What can hang from each mark
ketiv: fivi
funug: kugaf sazo
kugaf: funug
vapome: fivi rida
sazo: funug
rida: vapome
mirat: fivi
fivi: dogap ketiv mirat mubi vapome
dogap: fivi sazo

Known rows, with every way that one mark hangs from another
{mirat {fivi {dogap sazo} ketiv mubi {vapome rida}}}: [-2.25  2.19  0.58  1.85 -2.84 -2.07  1.12  0.30  2.63 -2.95  1.85 -0.73
  0.20  1.81  4.98 -2.68  2.99 -0.32 -0.75 -1.66 -0.73  0.06  1.46  0.51
  0.45]
{rida {vapome {fivi ketiv mubi}}}: [ 0.87  3.62  2.68 -0.37  0.63 -2.95 -0.27  0.48 -1.08  1.66  1.69  0.28
 -0.91  2.01  2.36 -2.30  0.70  0.67  1.53 -1.67  2.03 -1.84 -0.23  0.58
 -0.70]
{ketiv {fivi {dogap sazo} mirat mubi}}: [ 1.62 -1.91 -2.53 -2.70 -2.40 -2.29  2.26 -1.02  3.04 -0.38 -2.14  0.96
 -2.01 -1.49 -0.61 -0.53 -1.98  0.69 -0.31  2.31 -0.80  2.08  3.85 -1.33
 -1.17]
{rida {vapome {fivi mirat}}}: [-0.67  0.96  1.81 -2.50  0.91  2.35 -1.95  2.12 -1.18  2.19  1.17  2.53
  1.31  0.23 -2.81  0.99 -0.13  1.94  0.66  0.48  2.69 -1.49 -0.49 -1.43
 -0.18]
{fivi {dogap {sazo funug}} mirat vapome}: [-1.79 -1.60 -3.07 -1.95  0.88  5.13  2.63  0.88 -0.73 -1.69  1.26 -3.98
  0.61 -1.84 -4.48  3.62  0.62 -1.64 -1.26  1.86 -0.23  0.95  0.65 -1.74
 -0.12]
{vapome fivi}: [ 2.57 -2.09  2.45 -0.91  0.49  1.54 -4.09  0.26 -1.32  3.68 -2.28  2.12
  0.42  0.44 -1.84  0.76 -2.71  0.83  0.97  0.48  0.63  0.09 -3.11  1.83
 -0.39]
{rida {vapome {fivi dogap}}}: [ 0.21  1.70  0.35 -0.93 -1.52  1.53 -2.82  1.45 -0.46  1.09 -0.19  0.25
  1.73  1.54  0.13  0.51 -0.07 -0.39  0.08  0.43  1.62 -1.88 -0.25 -0.15
 -1.86]
{dogap {fivi ketiv mirat mubi} {sazo {funug kugaf}}}: [ 1.10 -2.76 -0.57 -2.61  4.06  0.19  0.40 -3.58 -0.71 -1.00 -0.80 -1.60
 -4.15 -2.80 -0.67  0.06 -0.18 -0.22 -1.97  2.02 -0.24  2.88 -3.16 -1.35
  1.67]
{rida {vapome {fivi {dogap sazo} ketiv mirat mubi}}}: [-1.79  2.74 -0.84 -0.53 -0.93 -2.20  2.38  1.25 -0.14 -0.88  2.43 -0.78
 -1.84  0.34  1.86 -3.15  2.10  0.38 -1.58 -1.47  0.46 -1.49  4.34 -0.96
 -0.52]
{dogap sazo}: [ 2.39 -4.13 -1.58 -2.85  1.56  3.31 -3.43  0.03 -1.83  0.27 -3.50  1.35
 -0.51  0.74 -2.21  4.46 -2.21  2.39  0.38 -2.20  2.43  1.44 -3.35  0.92
 -1.49]
{funug kugaf}: [ 3.97 -2.97  0.47 -1.30  1.55  2.03 -4.12 -0.91  0.41  4.04 -4.79  2.12
  0.96 -0.33 -0.74  5.97 -1.18 -0.15  1.47  0.70  1.98  1.92 -4.00 -0.17
 -2.24]
{dogap {fivi ketiv mubi vapome}}: [ 0.42  2.29  2.34  2.87  0.82 -2.38  1.55  0.88 -0.81 -0.09 -0.62 -2.08
 -2.39 -0.36  1.77 -2.10 -1.24 -0.28  3.52  0.23  1.24 -3.10 -2.21 -1.10
  2.23]
{funug kugaf sazo}: [ 4.17 -1.18 -2.02 -2.76  2.55  2.81 -6.59 -1.92  0.62  2.76 -5.02  2.57
 -0.18 -0.32 -2.78  7.33 -1.24  0.67  0.28  0.15  0.21  2.63 -4.68 -2.67
 -3.72]
{dogap {fivi vapome} sazo}: [-0.52 -1.25 -0.36  0.06  1.37  3.09 -2.93  1.03 -0.81 -2.24 -3.21 -1.07
 -3.35  0.51 -1.32  2.86 -1.55  1.97  0.93 -0.54  1.92 -1.28 -6.18 -0.41
  2.00]
{ketiv {fivi mirat vapome}}: [ 0.44 -0.70  1.28 -0.23 -0.45  0.83  1.31  1.41  2.35  1.50 -0.39 -0.09
 -0.57 -0.96 -2.33  3.04 -2.06  0.01  3.67  2.40  0.62  0.18 -1.01 -2.13
  0.56]
{vapome {fivi ketiv}}: [ 2.18 -2.09  3.08  1.24  1.09  0.31 -2.52  0.58 -2.34  3.11 -0.52  0.05
 -0.63  0.53  0.63 -0.70 -2.77 -0.29  1.69 -1.37  0.15 -0.38 -2.86  2.01
 -0.23]
{vapome {fivi {dogap {sazo funug}} ketiv mubi} rida}: [-0.05 -1.14 -0.82 -0.37 -0.07 -1.40 -0.18 -3.78 -0.75 -1.92  2.52 -1.59
 -0.01  0.93  1.80 -3.50  1.32 -1.73 -4.39 -0.76 -3.66  3.24  0.50  4.39
 -0.42]
{fivi dogap {vapome rida}}: [-0.76  0.35 -0.72  2.60 -1.97  1.83 -0.76  1.12  0.79 -0.20 -0.30  0.14
  4.50  0.84  0.07  2.97  1.00 -1.53  0.63 -0.33 -0.32 -0.66  0.33  0.57
 -1.18]
{kugaf {funug sazo}}: [ 3.35 -3.04 -2.68 -4.54  4.60  5.65 -3.19  0.62 -3.33  3.02 -3.63  2.34
  1.59 -0.45 -4.95  4.85 -4.61  1.46  1.97  1.53  1.66  0.76 -1.14 -1.29
 -3.40]
{vapome {fivi ketiv mirat mubi} rida}: [ 0.05 -0.11  2.95  1.33  0.09 -3.21  0.77 -0.68 -0.59  2.63  2.34  3.67
  1.82 -0.53  0.63 -4.09  0.26  0.50 -0.35 -0.80 -1.84  0.37  2.53  1.88
  1.19]
{rida {vapome {fivi {dogap sazo} ketiv mubi}}}: [-0.34  3.01 -0.78 -0.19 -1.14 -2.68  0.17  0.22 -0.17 -1.32  0.99 -1.62
 -2.47  2.20  3.65 -2.49  1.80  0.21 -1.32 -2.46  0.68 -1.10  1.74  0.94
 -1.41]
{dogap {fivi ketiv mubi vapome} sazo}: [-0.32  1.01  0.41  1.88  1.34 -1.87  0.83  0.38 -0.63 -2.41 -1.31 -2.49
 -4.80  0.47  1.93 -1.07 -0.44  1.00  1.47 -1.70  1.11 -1.98 -3.27 -0.23
  2.40]
{dogap {fivi ketiv mirat mubi {vapome rida}} sazo}: [-3.03  0.71  0.20  2.40  1.13 -1.69  1.88  0.01 -0.10 -3.34  1.52  0.43
 -2.00 -0.39  1.05 -2.11  1.56  1.74 -0.42 -1.89 -0.52 -0.90 -0.46 -0.41
  3.60]

Rows
[-1.44  1.69 -1.90  3.42 -1.62 -2.42  2.36 -0.25  1.05 -2.54  0.95 -1.61
  0.48  1.58  3.67 -0.14  2.96 -0.97 -0.70 -3.32 -1.34 -0.06  2.28  1.66
 -0.62] | {fivi {dogap sazo} ketiv mubi {vapome rida}}
[ 0.87  0.71  1.53  2.95 -2.27 -3.86 -0.09 -1.18  0.20  1.44  0.99  1.35
  2.09  0.79  3.76 -4.56  0.29 -1.60 -1.07 -0.71 -2.86  0.06  2.81  3.16
 -0.54] | {vapome {fivi dogap ketiv mubi} rida}
[-0.32 -2.90 -0.32  2.26 -1.26  0.43 -3.09 -0.69 -0.98 -1.29  0.04  0.23
  0.28  1.71  3.01 -1.05  0.15 -0.41 -2.86 -3.43 -2.64  1.43 -0.84  4.10
 -0.73] | {vapome {fivi {dogap sazo} ketiv} rida}
[-0.65  2.02  1.58  0.44  0.67 -0.84  2.25  1.49  0.43  0.93 -0.94  0.77
 -0.86 -2.23 -2.50 -1.34 -1.04  1.00  2.44  3.23  1.38 -3.05  0.11 -3.29
  3.08] | {dogap {fivi mirat mubi vapome}}
[ 0.73 -1.73  0.89  1.07 -2.19  0.89 -3.77 -0.52  0.13  1.48 -1.10  2.72
  3.71  0.81  0.36 -0.62 -0.82 -0.61 -1.65  0.41 -2.03  0.63 -0.20  2.84
 -0.99] | {vapome {fivi dogap} rida}
[-0.55  3.42  2.64 -0.66  0.83 -2.42  1.80  1.34 -1.00  2.16  3.15  1.12
 -0.28  0.26  0.55 -3.04  0.84  0.99  1.19 -0.69  1.87 -2.14  2.49 -1.24
  0.31] | {rida {vapome {fivi ketiv mirat mubi}}}
[-0.99  2.02 -0.19  1.38 -3.58 -3.46  3.68 -0.42  4.82 -0.21  1.09  1.24
  2.09 -0.63  0.57 -0.83  1.05 -1.41  0.98  3.07 -2.31  0.65  4.71 -1.03
  0.19] | {ketiv {fivi dogap mirat mubi {vapome rida}}}
[-0.09  1.18 -0.20 -0.29  0.98 -0.70 -0.71 -0.11  0.44 -1.80 -3.11 -0.53
 -3.90  0.42 -0.51  0.37 -0.54  1.99  0.77  0.29  1.62 -1.34 -3.38 -0.45
  2.21] | {dogap {fivi mubi vapome} sazo}
[ 0.70 -1.66  0.92 -0.04 -1.51  1.69 -0.63  1.59 -0.39  3.38 -1.00  1.33
  1.88 -2.03 -2.56 -0.99 -2.23 -0.83 -0.21  2.70 -0.77 -0.87  2.29 -0.56
 -0.26] | {vapome {fivi dogap mirat}}
[-0.67 -1.37  0.28  2.21  1.81  1.85 -1.27  1.27 -1.85 -2.78 -1.41 -3.17
 -4.23  0.64  1.20  1.34 -1.40  0.80  1.69 -2.58  1.34 -1.79 -5.84 -0.20
  2.22] | {dogap {fivi ketiv vapome} sazo}
[-1.78  0.88 -2.10  0.48 -3.19 -2.72  2.92 -0.98  5.01 -2.43  0.35  0.81
 -0.48  0.07  0.75  0.01  1.74  0.02 -1.00  1.17 -2.45  1.81  3.75 -0.13
  0.17] | {ketiv {fivi {dogap sazo} mirat mubi {vapome rida}}}
[-2.95  0.08 -0.83 -2.11  2.29  1.54  0.97 -2.16 -0.05 -3.89  2.04  0.07
 -0.71 -1.14 -3.42 -0.53  1.68  1.25 -2.64  1.96 -0.90  1.54 -1.99 -0.39
  3.51] | {dogap {fivi mirat mubi {vapome rida}} {sazo funug}}
[ 0.11 -1.29 -2.24  1.13  1.74  2.92  0.66 -1.37  0.51 -1.25 -0.23 -6.61
 -1.80 -0.20  1.29  5.29  2.25 -4.05 -1.01 -0.07 -0.94  2.50 -3.36  0.14
 -1.67] | {fivi {dogap {sazo {funug kugaf}}} ketiv vapome}
[-1.60 -0.38  0.70  1.02  0.49  2.59  0.10  1.70  0.06  0.90  1.10  2.44
  4.21 -0.42 -2.79  3.38  0.98  0.69  1.40 -0.40  0.74 -0.27  0.11 -0.81
  0.87] | {fivi mirat {vapome rida}}
[ 0.61 -1.48 -2.40 -0.16 -0.58 -1.50  3.79  0.72 -0.71  0.03 -0.10 -0.83
 -0.45 -1.80  0.52 -1.27 -0.63 -0.02 -0.17 -1.21  0.15 -0.06  5.11 -1.24
 -1.08] | {fivi {dogap sazo} ketiv mirat mubi}
[ 1.98 -1.78 -3.46 -4.28  0.46  1.19  0.80 -2.39 -0.92 -0.95 -1.07 -1.84
  0.21 -0.56 -2.11  1.01 -0.76 -0.77 -2.02  1.59  0.13  2.66  0.92  0.61
 -2.02] | {fivi {dogap {sazo funug}} mubi}
[ 1.82 -0.75  1.04 -0.37  1.17 -1.85  3.14  0.86 -1.66  2.89  0.49  1.18
  1.08 -1.94 -0.93 -1.11 -1.64  0.42  2.78 -0.47  1.45 -0.74  3.23 -1.66
 -0.31] | {fivi ketiv mirat mubi}
[-1.14  3.43  1.68  0.76 -3.70 -1.50  0.14  0.62  3.58 -0.17  0.81  1.83
  3.63  0.98  2.22 -2.05  2.04 -0.71  0.49  2.20 -0.15 -0.79  2.09 -0.62
  0.21] | {mirat {fivi dogap mubi {vapome rida}}}
[-3.62 -2.45 -0.28  0.44  3.28  3.91  0.38 -0.83 -2.33 -4.86  3.52 -2.72
 -0.95 -0.88 -1.70  0.57  0.81  0.15 -1.61 -0.87 -0.96  1.16 -4.39  0.01
  3.46] | {dogap {fivi ketiv mirat {vapome rida}} {sazo funug}}
[-0.73 -1.90  0.82  0.78 -1.98  1.44 -1.69  0.45  0.08  1.91  0.46  3.49
  4.24 -1.09 -1.46 -1.28 -0.52 -0.47 -2.00  1.35 -2.16  0.38  2.49  1.06
 -0.08] | {vapome {fivi dogap mirat} rida}
[-0.95  3.90  0.96  0.65 -1.36 -2.75  3.06  1.73 -0.17  1.43  3.13 -0.34
  0.65 -0.37  1.71 -4.05  1.27 -0.86  0.36  0.46  0.60 -2.66  5.24 -1.75
 -0.61] | {rida {vapome {fivi dogap ketiv mirat mubi}}}
[-1.74  0.88 -2.45  1.12  0.25 -0.49  2.97 -1.95  0.02 -3.65  3.18 -4.09
  0.81  1.02  1.68  0.09  3.19 -2.44 -1.94 -1.39 -2.15  2.00  1.07  2.02
 -0.51] | {fivi {dogap {sazo funug}} ketiv mubi {vapome rida}}
[ 0.66  4.23  0.48 -1.33 -2.06 -2.09 -0.59  0.50  0.69  1.50 -0.04  0.98
  1.05  1.42  0.97 -1.93  0.94 -0.02 -0.20  1.31  1.29 -1.83  2.33 -0.20
 -1.79] | {rida {vapome {fivi dogap mubi}}}
